Known rows, with every way that one mark hangs from another:
(kuneku nuse): [ 0.04 -1.72  0.29 -3.02 -0.84 -1.04  2.28  0.03 -1.89  0.48 -0.90  1.20
  0.63  1.85 -0.27  1.12  2.21 -1.37 -1.62  0.74  2.24  0.68 -1.83 -0.40
 -1.77  2.56  0.58 -2.00]
(gubaf bofif dagu): [-1.48 -1.96 -4.40 -2.66 -2.10 -0.92 -0.57  1.07  0.46 -0.25  5.50 -1.71
 -1.41  0.58 -1.97 -3.25 -2.58 -2.71 -6.75  1.48  3.20 -0.47 -2.60 -0.30
 -2.93  2.37  2.87 -2.75]
(gubaf bofif dagu (vokis kuneku)): [-0.05  0.76 -5.25 -4.23 -2.51 -0.52 -1.71  4.17  0.82 -1.66  8.68  0.58
 -1.77  0.46 -0.47 -2.87 -3.21 -3.99 -8.72  1.05  5.22 -1.24 -3.86 -1.27
 -5.82  2.77  3.84 -0.20]
(nirad (busiref (bofif kuneku) lolem nuse)): [ 2.70 -3.65 -0.95  0.12 -1.23 -0.84 -3.22  0.42 -2.40  0.44 -0.52  1.38
 -1.00 -1.30  0.29  0.39  3.67 -1.66 -4.35 -4.17  2.89  4.06 -3.79 -2.83
 -1.89 -0.56  5.17  5.89]
(nirad busiref): [-1.21 -1.57 -0.13 -2.59  0.53 -1.97 -2.07 -0.25 -1.59  0.26  1.24  0.58
  0.62  0.77  0.95 -0.81  1.85  1.71 -2.59 -2.10 -0.11  0.64 -0.33 -0.45
 -1.90  1.42  0.74  2.29]
(bofif kuneku): [-2.35 -2.52 -3.21  0.13  0.71  1.76 -0.94  1.24  0.08  0.25 -1.89 -0.77
  1.27 -0.83 -2.40  1.78 -1.51  0.10 -1.75  0.32 -0.83 -0.13  0.17 -0.06
  0.39  2.82 -1.67  2.34]
(gubaf dagu): [-2.13 -2.12 -1.13 -0.79 -0.79 -1.68 -0.01  1.03 -0.11  0.29  2.55 -0.01
 -2.18  0.21 -1.36 -0.84 -1.33 -1.25 -6.15  1.16  0.27 -1.66 -0.02  0.79
 -2.17  1.54  2.12 -1.89]
(dagu gubaf): [-2.78 -3.35  0.35  1.22  1.14 -0.92  0.25 -0.82 -0.70  0.38  1.44 -0.84
 -1.01 -1.60  0.80 -0.03  3.61  0.22 -3.91  0.59  0.59  1.58 -0.16 -0.67
 -1.54  1.32 -3.12  2.26]
(dagu (gubaf (bofif busiref))): [-1.08 -3.40 -2.43 -0.19  0.21  0.54 -1.32  0.02 -1.26 -0.70  2.27 -1.55
 -0.57 -3.00  0.08 -1.73  2.83 -0.33 -4.51  0.89  1.85  3.06 -2.21 -1.67
 -2.04  0.61 -2.39  1.97]
(dagu (gubaf bofif)): [-2.34 -3.39 -2.07 -0.14  0.30 -0.49 -0.35 -0.82 -0.50  0.07  3.44 -2.09
 -0.52 -1.27  0.35 -1.77  2.60 -0.83 -4.40  0.97  2.75  2.36 -1.89 -1.37
 -2.11  1.87 -2.56  1.65]
(vokis kuneku): [-0.52 -2.15 -0.86 -0.92  3.25 -1.55  0.10  1.36  1.29  0.94  1.35 -0.30
  3.40 -0.74 -0.45  3.04  0.46  0.96 -2.94  0.91 -0.75 -0.52  0.76  0.36
 -3.36  1.59 -0.87  2.51]
(zefa (busiref (bofif (kuneku nuse)) lolem)): [ 3.08 -1.54 -3.66  0.29  0.23  2.07 -0.98  3.44 -1.52  0.89 -0.37  4.23
 -1.17 -3.00  0.81 -1.49  0.16 -0.49 -2.42 -2.85  1.05  1.70 -2.93 -2.65
 -1.82 -1.62  2.86  2.01]
(nuse kuneku): [-0.57 -3.29  0.05 -1.26  1.34 -3.63  0.38  1.43  3.44  0.67 -0.65  0.67
  2.41  1.13  1.06 -0.03 -1.00  1.99 -2.14  2.28 -0.56  0.59 -0.67 -0.76
 -1.31 -1.34 -1.78  1.77]
(busiref lolem): [-0.03 -2.17  0.07  0.42  0.57 -1.76  0.84  0.02  0.69  0.71 -0.62  0.36
 -0.40 -0.65 -0.28  1.05  2.56 -1.45 -1.75 -0.77  3.08  1.47 -0.21 -0.22
 -1.12 -1.35  2.77  2.98]
(gubaf (bofif kuneku) vokis): [-1.25  1.68 -6.20 -2.70 -2.74  2.16 -1.81  2.46  0.73 -1.38  3.95  0.22
 -0.18  0.46 -0.49 -1.98 -2.34 -2.52 -3.61 -0.38  4.99  0.85 -3.49 -1.95
 -2.33  2.55  1.28  2.29]
(zefa (busiref bofif lolem nuse)): [ 3.73 -1.94 -1.00  2.36 -0.52 -0.81 -1.08  2.65 -0.77  1.41  0.98  4.25
 -2.22 -2.48  2.45 -0.47  1.60 -0.51 -3.08 -3.86  1.46  2.64 -3.82 -2.28
 -2.80 -3.13  5.79  3.08]
(dagu (gubaf (vokis kuneku))): [-1.81 -1.31 -0.09  0.14  0.97 -0.53 -0.53  1.19 -0.62 -0.41  3.68  0.74
 -1.32 -1.85  1.82  0.21  3.21 -0.90 -5.32  0.40  2.09  0.99 -0.94 -1.44
 -3.80  1.50 -2.28  3.91]
(zefa (busiref nuse)): [ 0.58 -1.76  0.06  1.06  0.49 -1.19 -1.06  3.19 -0.50  0.74  1.41  3.16
 -1.69 -0.11  2.21  0.48 -0.15  1.28 -2.07 -2.29 -0.88  0.11 -2.39  0.18
 -2.63  0.02  3.00  0.86]
(busiref lolem (nuse kuneku)): [ 2.42 -5.53  2.89  1.55 -0.36 -4.45 -0.07  1.81  2.23  0.28 -1.59  0.80
 -1.12  0.97  0.95  2.61  2.61 -2.53 -3.21  0.09  3.78  3.47 -4.16 -1.28
 -1.88 -2.88  4.86  5.08]
(zefa (busiref bofif lolem (nuse kuneku))): [ 4.34 -3.12 -0.83  1.91  0.05 -1.72 -1.07  3.48  0.68  1.03  0.57  4.62
 -1.67 -2.03  3.02 -0.78  0.88 -0.05 -3.40 -2.84  1.29  2.94 -4.47 -2.99
 -2.98 -4.08  4.95  3.48]
(lolem (busiref bofif)): [-0.49 -1.90 -3.96  2.56 -2.15 -0.35  1.37 -3.86 -2.83  1.93 -1.92  0.22
  0.38  0.28  0.48 -0.69  1.32  1.22 -4.69 -2.80 -0.07 -1.11  0.63 -1.72
 -3.14 -0.32  1.29  3.19]

Rows:
[ 1.78 -0.16 -4.07 -3.15 -4.56 -0.16 -3.17  4.68 -0.05 -2.97  5.60  1.55
 -3.87 -0.46 -0.03 -3.52 -2.94 -3.77 -8.68  0.44  4.86  1.25 -6.31 -2.10
 -4.58 -0.32  5.99  0.06]  (gubaf (bofif (busiref (nuse kuneku))) dagu vokis)
[-1.29 -1.34 -2.52 -1.14 -0.03 -0.03 -1.01  1.26 -0.08 -0.70  5.66 -0.46
 -0.75 -1.40  1.37 -1.37  2.35 -1.86 -5.82  0.73  4.15  1.84 -2.85 -2.17
 -4.17  2.04 -1.83  3.44]  (dagu (gubaf bofif (vokis kuneku)))
[ 2.58  0.46 -5.30 -5.72 -3.06  1.42 -2.56  5.37 -1.59 -3.28  6.35  1.71
 -2.02 -1.30 -0.91 -2.81 -2.44 -4.51 -8.91  1.16  4.88  0.25 -5.72 -1.91
 -6.24  1.97  4.53 -1.14]  (gubaf (bofif busiref) dagu (vokis (kuneku nuse)))
[-1.48 -1.69 -3.47 -1.57 -1.77  1.79 -1.15  1.42 -1.42 -1.25  3.55 -0.17
 -2.15 -0.93  0.32 -1.85  1.98 -3.12 -5.31  0.65  4.93  2.37 -3.84 -2.78
 -2.72  3.13 -1.85  2.29]  (dagu (gubaf (bofif (kuneku nuse)) vokis))
[-1.10  1.55 -5.01 -3.62 -4.29 -0.32 -1.21  2.75  0.32 -1.49  7.67  0.81
 -3.61  1.15 -0.26 -4.48 -3.13 -4.06 -7.83  0.41  5.92 -0.66 -3.84 -1.09
 -4.42  2.27  4.55 -1.47]  (gubaf bofif dagu vokis)
[-0.71  0.61 -1.73 -2.22 -1.08 -1.19 -1.07  3.90  0.29 -1.02  5.66  2.11
 -2.61 -0.06  0.17 -0.44 -1.91 -2.73 -8.10  0.50  2.33 -2.39 -1.32 -0.11
 -5.17  1.93  3.18  0.67]  (gubaf dagu (vokis kuneku))
[ 1.02 -0.67 -4.56  0.88  0.78  1.89 -1.54  2.77 -0.66  1.55  0.66  3.47
 -0.08 -2.98  1.01 -1.59 -1.54  2.02 -2.19 -2.59 -1.81  0.50 -1.32 -2.17
 -1.50 -0.60  0.67  1.28]  (zefa (busiref (bofif kuneku)))
[ 2.79 -3.02  0.42  0.01 -1.44 -2.50 -2.28 -0.55 -2.19  0.77  0.45  1.83
 -1.16 -0.70  1.53 -0.11  4.72 -1.23 -4.33 -4.32  3.25  4.20 -3.56 -2.83
 -2.54 -1.61  5.84  5.11]  (nirad (busiref bofif lolem nuse))
[ 3.49 -4.35 -1.41  3.70 -2.27  0.02 -0.88  0.42 -0.73  1.39 -2.22  1.36
 -1.25 -2.68 -0.85  2.60  3.47 -3.79 -4.29 -2.81  4.26  4.94 -4.26 -3.36
 -1.07 -2.21  6.16  6.16]  (busiref (bofif kuneku) lolem nuse)
[-1.76 -3.08 -6.38 -2.32 -1.93  1.35 -1.76  2.48  0.03 -0.82  4.17 -2.25
 -1.31 -0.17 -3.42 -2.66 -4.20 -3.24 -6.99  1.83  2.63 -0.63 -3.05 -0.52
 -1.87  3.77  1.78 -1.65]  (gubaf (bofif kuneku) dagu)
[-0.76 -2.32 -5.23  2.83 -2.00  1.22  0.47 -2.89 -3.08  1.51 -2.94 -0.20
  0.36 -0.31 -0.51 -0.37  0.47  0.78 -4.62 -2.74 -0.70 -1.13  0.43 -1.96
 -2.46  0.60  0.62  3.96]  (lolem (busiref (bofif kuneku)))
[ 1.38 -3.43 -3.31  0.41  1.06  3.67 -3.29  3.10 -1.83 -1.68 -4.81  0.05
  0.11 -4.80 -2.88  1.90  0.03 -0.58 -1.99 -0.52 -0.70  2.30 -1.35 -0.95
  0.40 -1.21  0.77  4.53]  (bofif (busiref lolem) kuneku)
[ 0.02 -4.53 -3.20 -0.86 -0.13  2.39 -1.92  1.16 -2.17 -1.42  0.74 -1.49
 -1.06 -3.36 -1.19 -1.09  2.80 -2.46 -4.58  1.12  3.11  3.63 -3.82 -2.40
 -1.63  1.34 -1.88  2.55]  (dagu (gubaf (bofif (busiref lolem) (kuneku nuse))))
[ 2.85 -3.91  0.06  2.10 -1.72 -3.43  0.06 -0.09  1.66  2.02 -0.54  2.03
  0.87 -0.53  1.48  1.22  1.64 -0.01 -4.28 -0.86  1.61  3.98 -4.05 -3.61
 -2.04 -2.81  3.52  3.61]  (busiref bofif (nuse kuneku))
[ 3.44 -2.67 -2.45  2.53 -0.29  1.00 -1.91  3.49 -0.98  1.04 -0.01  3.82
 -2.17 -3.01  1.20 -0.09  0.62 -0.85 -3.11 -3.56  1.14  2.64 -3.93 -2.62
 -2.16 -2.14  5.07  3.86]  (zefa (busiref (bofif kuneku) lolem nuse))
[ 1.78 -3.89 -6.28 -3.68 -2.44  2.94 -2.86  3.92 -2.29 -2.54  1.34 -1.17
 -2.34 -2.22 -3.88 -2.64 -2.41 -4.84 -7.24  1.66  3.81  1.43 -5.40 -1.71
 -2.16  1.69  3.82 -1.61]  (gubaf (bofif (busiref lolem) (kuneku nuse)) dagu)
[ 0.57 -3.06 -2.39  3.83 -3.21 -1.26  1.07 -3.43 -3.21  1.79 -2.19  0.24
 -0.61  0.90  0.62  0.80  2.35  0.05 -5.49 -3.57  0.55 -0.15 -1.40 -1.68
 -3.43 -0.18  3.77  3.88]  (lolem (busiref bofif nuse))
[-2.00 -0.85 -2.43 -0.77 -1.43  0.05 -0.67  0.24 -0.41 -0.64  5.08 -0.09
 -2.09 -1.03  1.57 -2.37  2.45 -1.90 -5.18  0.15  4.55  2.18 -2.62 -2.17
 -3.16  1.62 -1.33  2.55]  (dagu (gubaf bofif vokis))
[ 1.21 -3.36  1.91 -0.74 -0.65 -3.15 -2.35  0.45 -1.95 -0.18  0.43  0.67
 -1.46  0.93  1.07  0.79  4.20 -1.24 -3.60 -3.20  2.74  2.65 -3.05 -0.82
 -2.36  0.06  5.05  4.74]  (nirad (busiref lolem nuse))
[ 0.31  0.38 -7.29 -3.45 -3.90  3.41 -4.07  5.00 -1.11 -3.25  4.65  0.73
 -3.41 -2.02 -2.22 -3.79 -4.38 -4.03 -7.99  0.39  3.78  0.12 -4.98 -1.87
 -3.25  1.74  3.74  0.05]  (gubaf (bofif busiref kuneku) dagu vokis)
[ 3.67 -4.04  0.55 -0.69 -1.00 -3.54 -2.49  0.47 -0.72  0.60  0.05  2.08
 -0.32 -0.35  1.86 -0.57  3.70 -0.77 -4.58 -3.27  3.03  4.34 -4.43 -3.45
 -2.61 -2.76  5.25  5.64]  (nirad (busiref bofif lolem (nuse kuneku)))
[ 0.13 -2.05 -6.21 -1.86 -0.44  3.06 -2.85  1.88 -0.50 -1.39  0.01 -1.73
  1.91 -2.24 -2.61 -1.05 -1.93 -0.38 -2.61  0.57  0.92  2.13 -2.84 -1.25
 -0.65  1.20 -0.13  1.49]  (gubaf (bofif busiref kuneku))
[ 1.76 -4.51  2.13 -1.43 -0.09 -4.01 -2.61  1.32 -0.39 -0.36  0.03  1.21
 -0.83  1.28  1.61  0.39  3.18 -0.87 -3.61 -2.04  2.65  3.03 -3.88 -1.27
 -2.39 -1.16  4.23  5.21]  (nirad (busiref lolem (nuse kuneku)))
[-1.24 -4.18 -3.68  0.07  0.40  2.19 -2.31  0.83 -1.56 -1.13  1.20 -1.98
 -0.52 -3.50 -0.82 -1.30  1.54 -0.78 -4.62  0.92  1.33  2.99 -2.52 -1.91
 -1.46  1.59 -3.10  2.76]  (dagu (gubaf (bofif busiref kuneku)))
[ 1.07 -0.41 -6.15 -2.57 -4.64  2.75 -4.33  5.25 -1.47 -3.31  4.40  0.78
 -4.14 -1.52 -1.99 -2.73 -3.76 -4.82 -8.60 -0.02  4.46  0.89 -6.21 -1.85
 -3.68  1.75  5.37  0.88]  (gubaf (bofif (busiref nuse) kuneku) dagu vokis)
[ 2.30 -3.35  0.21 -1.03 -1.02 -3.30 -2.55 -0.01 -0.72  0.89  0.66  1.93
  0.56  0.17  2.04 -0.63  2.55  1.04 -4.50 -2.85  0.90  3.44 -3.56 -3.02
 -2.44 -1.05  3.16  4.15]  (nirad (busiref bofif (nuse kuneku)))
[ 2.40 -4.65 -1.63  1.65 -0.04  2.92 -3.65  3.33 -2.10 -1.71 -5.09  0.15
 -1.13 -4.34 -2.61  3.43  0.91 -1.81 -2.70 -1.04  0.17  3.31 -3.37 -1.11
 -0.07 -1.12  3.01  5.45]  (bofif (busiref lolem nuse) kuneku)
[-0.28 -1.44 -1.83 -0.23 -1.67  0.72 -1.90  1.23 -1.48 -1.56  3.71  0.16
 -2.56 -2.37  1.39 -1.65  3.00 -1.96 -5.67 -0.24  4.06  3.25 -4.08 -2.34
 -3.27  0.45  0.10  3.36]  (dagu (gubaf (bofif (busiref nuse)) vokis))
[ 3.44 -4.46  1.18  0.79  0.20 -1.56 -1.99  2.56 -0.27 -1.31 -3.52  1.35
 -0.47 -2.65  0.12  2.25  2.13 -0.36 -2.75 -0.41  0.75  3.67 -3.56 -1.26
 -1.54 -4.17  3.87  4.45]  (bofif (busiref lolem (nuse kuneku)))
[ 2.49 -0.87 -2.76  1.15  0.55  0.12 -0.71  2.22 -0.51  1.38  1.09  4.26
 -1.18 -3.03  2.03 -1.86  0.76  0.76 -2.38 -3.32  0.77  1.78 -1.75 -2.13
 -2.36 -3.03  3.39  2.01]  (zefa (busiref bofif lolem))
[ 0.51 -4.98 -1.19  0.29  0.04 -0.65 -1.70  1.14 -0.39 -0.94  1.62 -1.27
 -1.07 -2.58  0.62 -1.18  3.20 -1.44 -5.06  1.13  3.04  4.19 -3.97 -2.35
 -2.47 -0.79 -0.91  3.75]  (dagu (gubaf (bofif (busiref lolem (nuse kuneku)))))
[ 2.17 -3.53  0.69  0.40  0.19 -1.21 -2.05  2.25 -0.10 -1.05 -2.87  1.21
  0.57 -2.00  0.40  2.20  1.03  1.45 -2.83  0.15 -1.38  2.84 -2.91 -0.84
 -1.56 -2.54  1.95  2.89]  (bofif (busiref (nuse kuneku)))
[ 2.27 -1.32 -1.45  1.99 -0.48 -0.54 -1.06  2.34 -0.85  1.80  1.59  4.10
 -1.41 -1.80  2.47 -0.39  0.43  1.35 -3.14 -3.36 -0.48  1.61 -2.97 -1.91
 -2.80 -1.53  3.79  1.40]  (zefa (busiref bofif nuse))
[ 1.01 -3.94 -2.17  1.23  0.06  3.02 -3.77  3.04 -2.03 -1.38 -4.51 -0.08
 -0.08 -3.57 -2.51  3.29 -0.41 -0.07 -2.60 -0.47 -1.91  2.32 -2.63 -0.71
 -0.05  0.31  1.10  3.95]  (bofif (busiref nuse) kuneku)
[-0.52 -2.21 -3.32 -0.19 -1.48  2.29 -2.96  2.18 -1.67 -2.01  2.84 -0.21
 -2.49 -2.74  0.17 -1.20  1.76 -2.43 -5.66 -0.22  3.53  3.31 -4.53 -2.64
 -2.65  1.50 -0.76  4.10]  (dagu (gubaf (bofif (busiref nuse) kuneku) vokis))
[ 0.61 -3.70  1.67 -1.85 -0.17 -3.85 -2.55  0.94 -0.44 -0.08  0.59  0.85
  0.09  1.80  1.87  0.28  1.84  0.97 -3.59 -1.54  0.33  2.02 -3.10 -1.18
 -2.36  0.42  2.49  3.54]  (nirad (busiref (nuse kuneku)))
[ 2.37 -2.55 -2.34 -2.14 -0.97  0.22 -2.39  0.27 -2.87  0.37 -0.77  1.69
 -0.01 -1.33  0.01 -1.15  3.34 -1.30 -3.68 -3.32  2.74  3.28 -2.79 -3.23
 -1.63 -0.16  2.87  4.15]  (nirad (busiref (bofif (kuneku nuse)) lolem))
[-0.63 -4.25 -3.43  0.22  0.47  2.15 -2.18  1.01 -1.48 -1.22  0.96 -2.01
 -1.00 -3.70 -1.04 -1.30  2.33 -1.59 -4.57  0.87  2.37  3.51 -2.93 -1.98
 -1.47  0.86 -2.16  3.54]  (dagu (gubaf (bofif (busiref lolem) kuneku)))
[-0.09  1.79 -4.66 -3.61 -1.08 -0.27 -1.02  2.57  1.34 -0.90  6.16  0.71
  1.59  0.54  0.84 -1.15 -1.12 -1.83 -4.32  0.10  5.01  0.64 -2.99 -1.70
 -4.94  1.94  1.53  2.50]  (gubaf bofif (vokis kuneku))
